Every row comes from one small tree of marks. Brackets hold a mark, then the marks that hang from it, in the order of their numbers. Every link used is in the known rows. Which tree was each row made from?
Known rows:
(j241 (j171 j31 j49 j721 j885)): [  9.2   0.2  31.4  34.8 -10.9  -7.7  31.3   4.8   2.4  33.6  -3.5  13.3
   9.2   7.6  31.8 -25.0   7.4 -16.9  -1.3]
(j481 (j171 j241 j721)): [  2.0 -12.0  31.7  -6.6   3.2  12.2  22.5 -23.3  -4.5 -11.9   7.7 -18.5
  33.0 -34.1 -21.5  -3.2  48.1   2.3 -14.4]
(j481 (j171 j31 j49 j241 j721 j885)): [ 14.9  -2.9  24.1   4.8 -19.7 -10.8   9.0  -4.1  13.1  15.1   3.5  -8.6
  16.8 -14.2  11.2 -17.2  25.2  -7.6  -7.3]
(j31 (j171 j885)): [ -9.3   2.0  17.4  11.0  30.6  24.7  29.4   4.0 -11.5  12.3  40.2  -4.0
 -10.3 -25.2   3.4  -8.1  22.3   2.6 -22.8]
(j171 j241 j885): [  8.4   1.1  30.4   5.5  11.9  25.9  34.4  10.4 -15.6  16.1  19.2  -0.8
   7.3 -47.3  -4.4  -1.4  33.6   2.3 -30.9]
(j478 (j241 (j171 j31)) j721): [ 22.6  -4.9  41.8   7.7  33.6  -7.7  55.0  -6.8 -14.7  29.9  13.1   9.9
   4.2  -0.8   2.5  10.9  15.0  -0.9   2.7]
(j31 (j171 (j49 j421) j241 j721 j885)): [ 14.4   2.0   8.6  36.4  -7.6   6.7  16.0   2.3  -4.8  18.5  16.9 -19.6
  16.2 -31.1  -6.2 -16.9  38.7 -11.9   2.1]
(j49 (j171 j31 j241 j721 j885) j421): [ 26.0   9.3  15.3  12.6 -17.6  21.8  20.8 -11.6   9.8  27.7   5.9   2.3
  -8.7 -19.2  -6.8  -1.9  40.6  -8.3  -0.4]
(j241 (j171 j721 j885)): [ -4.0  -1.2  23.5  31.6   8.4  20.0  41.3  -7.4  -6.8  12.8  13.4  14.8
  11.5 -13.5  12.6 -11.6  22.1 -16.0  -5.1]
(j241 (j171 j31 j885)): [  9.0  -4.5  36.7  15.7  15.1  20.6  44.6  13.4  -6.4  32.9  17.6  22.4
  -7.5  -3.5  22.6  -2.5   5.8  -9.2 -11.5]
(j478 (j241 (j171 j31 j49)) j721): [ 25.5  -8.3  38.7  17.7  26.0 -28.3  52.8  -0.2 -20.3  36.8  -0.3  -0.5
  13.3   3.6  10.2  -4.0  10.4   0.5  -1.4]
(j31 (j171 j241 j721)): [  4.8   4.9  39.5   1.2  13.2  24.8  19.3 -15.1  -1.8  -3.7  17.3 -18.5
  16.4 -31.7 -25.0  -9.9  51.0  -0.4  -8.8]
(j481 (j171 j31 (j49 j421) j241 j885)): [ 23.8 -16.7  15.7  11.6  -9.2  -4.8  23.9  16.3  -5.1  29.2  11.1 -12.1
  13.2 -24.0   7.7  -1.4  19.1  -1.1 -12.3]
(j478 j241): [  6.1  -0.6  35.6   2.7  19.9   1.1  52.4 -13.9 -37.9  22.0  16.8 -18.7
  20.4 -40.0  -6.2   7.6  25.1  19.3 -42.1]
(j171 j31 (j49 (j421 j885)) j241 j721): [ 13.8 -11.7  33.6  34.2 -31.1  -7.3  13.1  10.0   1.7  36.1  -5.4  -7.3
  29.7 -22.8  -0.9 -12.3  32.2 -14.9  -1.5]
(j478 (j241 j171)): [ 15.8  -3.9  38.3  13.4  28.2  13.6  68.4  -9.3 -38.8  20.0  13.7  -9.2
  17.4 -25.8  -5.0  10.3  21.5   3.3 -29.4]
(j481 (j171 (j49 j421) j241 j885)): [ 15.9 -20.5   4.6  20.3   1.0   2.3  31.1  11.6 -19.7  15.9  14.5 -21.0
  25.9 -41.3  -0.5  -4.4  29.1   2.2 -20.5]
(j478 j241 j721): [  3.0  -5.6  29.1   4.8  35.7 -15.6  46.8 -15.9 -28.0  18.2  18.4  -8.6
  17.6 -29.0  -7.9   6.0  31.0  16.7 -19.0]
(j171 j31 (j49 j421) j241 j721 j885): [ 22.1  -0.3  24.6  31.0 -31.9  -9.6  15.3   8.7   2.8  39.6  -1.3  -2.8
  19.9 -21.5  11.2 -12.6  26.8  -8.6   0.9]
(j31 (j171 j241 j721 j885)): [  4.7  13.9  21.2   9.5   8.9  30.3  15.1  -7.9   5.7   3.2  28.4  -7.0
   0.2 -33.5 -11.5  -9.2  42.5 -11.5  -3.9]

Write each row's tree:
[  3.0 -26.8  12.6  32.3 -15.8  -1.1  16.0  -2.8  -5.8   6.0   4.8 -23.2
  43.3 -34.1 -14.3 -11.3  42.9 -12.2  -6.8] | (j481 (j171 (j49 (j421 j885)) j241 j721))
[ 13.0   2.5  55.1  -3.3 -11.1   7.2  18.8 -10.8   4.3  17.3  -1.6  -3.3
  19.5 -23.0  -7.6  -5.1  39.5   1.8 -10.2] | (j171 j31 j241 j721)
[ 12.3   2.4  36.6  20.1   9.8   7.3  55.7 -25.7 -25.1  14.4   6.8  -6.3
  26.3 -18.4  -5.6   2.3  27.7  -4.4 -13.4] | (j478 (j241 (j171 j721)))
[ -7.8  -4.1  19.5   2.3  -6.6  -2.3  12.3 -14.4  14.7  12.0  20.7   6.6
   5.5  -4.6  19.2  -7.7  17.2  -2.9  -7.2] | (j481 (j171 j31 j721 j885))
[ 16.8  -2.1  22.4  15.0  -2.7  22.7  33.0 -24.6 -13.1   6.1  -2.7 -19.2
  19.3 -34.5 -30.1  -5.6  59.9   4.2 -14.5] | (j49 (j171 j241 j721) j421)
[  7.9  -9.9  48.1  29.2  -6.8 -13.5  35.6  -3.2  -6.0  27.5 -14.6   0.7
  26.1   8.4  17.6 -25.3  17.5  -8.2  -5.9] | (j241 (j171 j31 j49 j721))
[ 11.0  -4.6  38.6   7.1  21.9  10.7  30.6   8.5 -21.5   9.4  10.9 -32.1
  16.7 -34.0 -16.0 -17.5  39.4   9.4 -29.2] | (j31 (j171 j49 j241))
[ 16.0  -1.6  32.6  30.7   1.8 -13.8  54.6 -19.8 -29.9  21.6  -6.6 -17.7
  35.5 -14.5   3.8 -13.3  23.2  -3.3 -18.5] | (j478 (j241 (j171 j49 j721)))
[ 21.8   6.2  46.3  11.1  -0.5   0.0  48.4 -22.5 -11.0  27.7   3.5   0.1
  14.6  -2.6   4.7   5.8  18.1  -7.1  -5.5] | (j478 (j241 (j171 j31 j721)))
[ 17.8 -17.1  36.4  26.8 -14.6   0.4  24.8  27.4 -10.9  42.1   0.5  -9.8
  21.0 -29.4  -0.8  -5.1  25.6  -4.4 -16.9] | (j171 j31 (j49 (j421 j885)) j241)
[  5.7 -21.0  30.2  54.3 -16.9  -5.8  30.2   9.5  -2.1  39.3  -3.8   6.7
  25.3   3.2  15.4 -15.5  13.7 -23.8   8.0] | (j241 (j171 j31 (j49 (j421 j885)) j721))
[ 24.0  12.6  26.9  -9.0   7.8  30.1  31.8   2.1   0.2  24.5   9.9   2.1
 -22.6 -22.0  -4.1  -4.9  31.4   4.1 -27.0] | (j49 (j171 j31 j241 j885))
[ 18.0 -10.2  17.4  32.5  -4.0   4.4  34.6  21.6 -24.8  31.6   7.3 -13.4
  22.7 -45.0   2.8  -7.8  30.1   2.5 -24.1] | (j171 (j49 j421) j241 j885)
[ -2.5 -10.3  21.6  -4.1  10.8   4.6  25.0   2.6   0.3  16.9  28.1   4.3
  -4.0 -11.8  18.0  -1.0  10.4   5.2 -21.0] | (j481 (j171 j31 j885))
[ 16.3   7.2  35.2  16.1 -24.0  -8.6  14.1   6.0   7.4  31.6  -4.6  -1.7
  14.6 -17.2  15.5 -21.6  25.7  -6.6 -10.9] | (j171 j31 j49 j241 j721 j885)
[ 23.6 -13.2   1.7  49.5  24.6 -18.6  58.6   7.3 -31.5  37.7  16.1   0.8
  15.3 -18.5  11.9   1.2  12.4  -8.3   2.8] | (j478 (j241 (j171 (j49 j421) j885)) j721)
[ 22.5  13.6  28.9  19.2  -5.4   5.2  44.6 -14.5  -3.1  33.5  13.8  11.9
  -1.8  -4.1  18.3   4.8   8.8 -17.1  -1.3] | (j478 (j241 (j171 j31 j721 j885)))
[  8.1  -4.6  25.1  15.5  -8.4   4.6  27.0 -25.2  -2.6  24.1  -0.7  -5.2
   6.3  -4.3  -5.6  -7.1  35.8   6.7  -8.8] | (j49 (j171 j31 j721) j421)
[  6.1 -10.6  17.3  38.9  -6.2  10.4  13.5   5.2  -4.4  15.5  15.0 -24.0
  24.9 -32.2 -18.4 -16.3  44.8 -17.0  -0.1] | (j31 (j171 (j49 (j421 j885)) j241 j721))
[ 17.9  -1.7  24.1  17.5 -17.2  24.5  17.8 -10.5   9.4  23.0   2.8  -1.4
   1.0 -19.5 -20.2  -2.3  44.8 -14.0  -3.3] | (j49 (j171 j31 j241 j721) (j421 j885))
[ -2.3  -5.3  45.8  18.9 -14.2 -26.1  20.0  -7.7  -4.1  29.6 -10.4  -9.6
  27.8  -3.3  16.8 -26.7  22.1   6.8 -18.2] | (j171 j31 j49 j721)
[  4.2   7.7  27.7  12.3  -5.1  19.4  22.7  -6.4  -1.8   9.9  12.5   1.1
  14.7 -39.3  -3.5  -9.2  41.0  -5.3 -15.3] | (j171 j241 j721 j885)
[ 14.2 -18.7  38.1  43.9 -14.5 -14.7  37.3  -0.1 -11.0  35.8 -12.4  -1.4
  32.1   4.3  13.9 -15.1  18.2  -9.9   6.6] | (j241 (j171 j31 (j49 j421) j721))
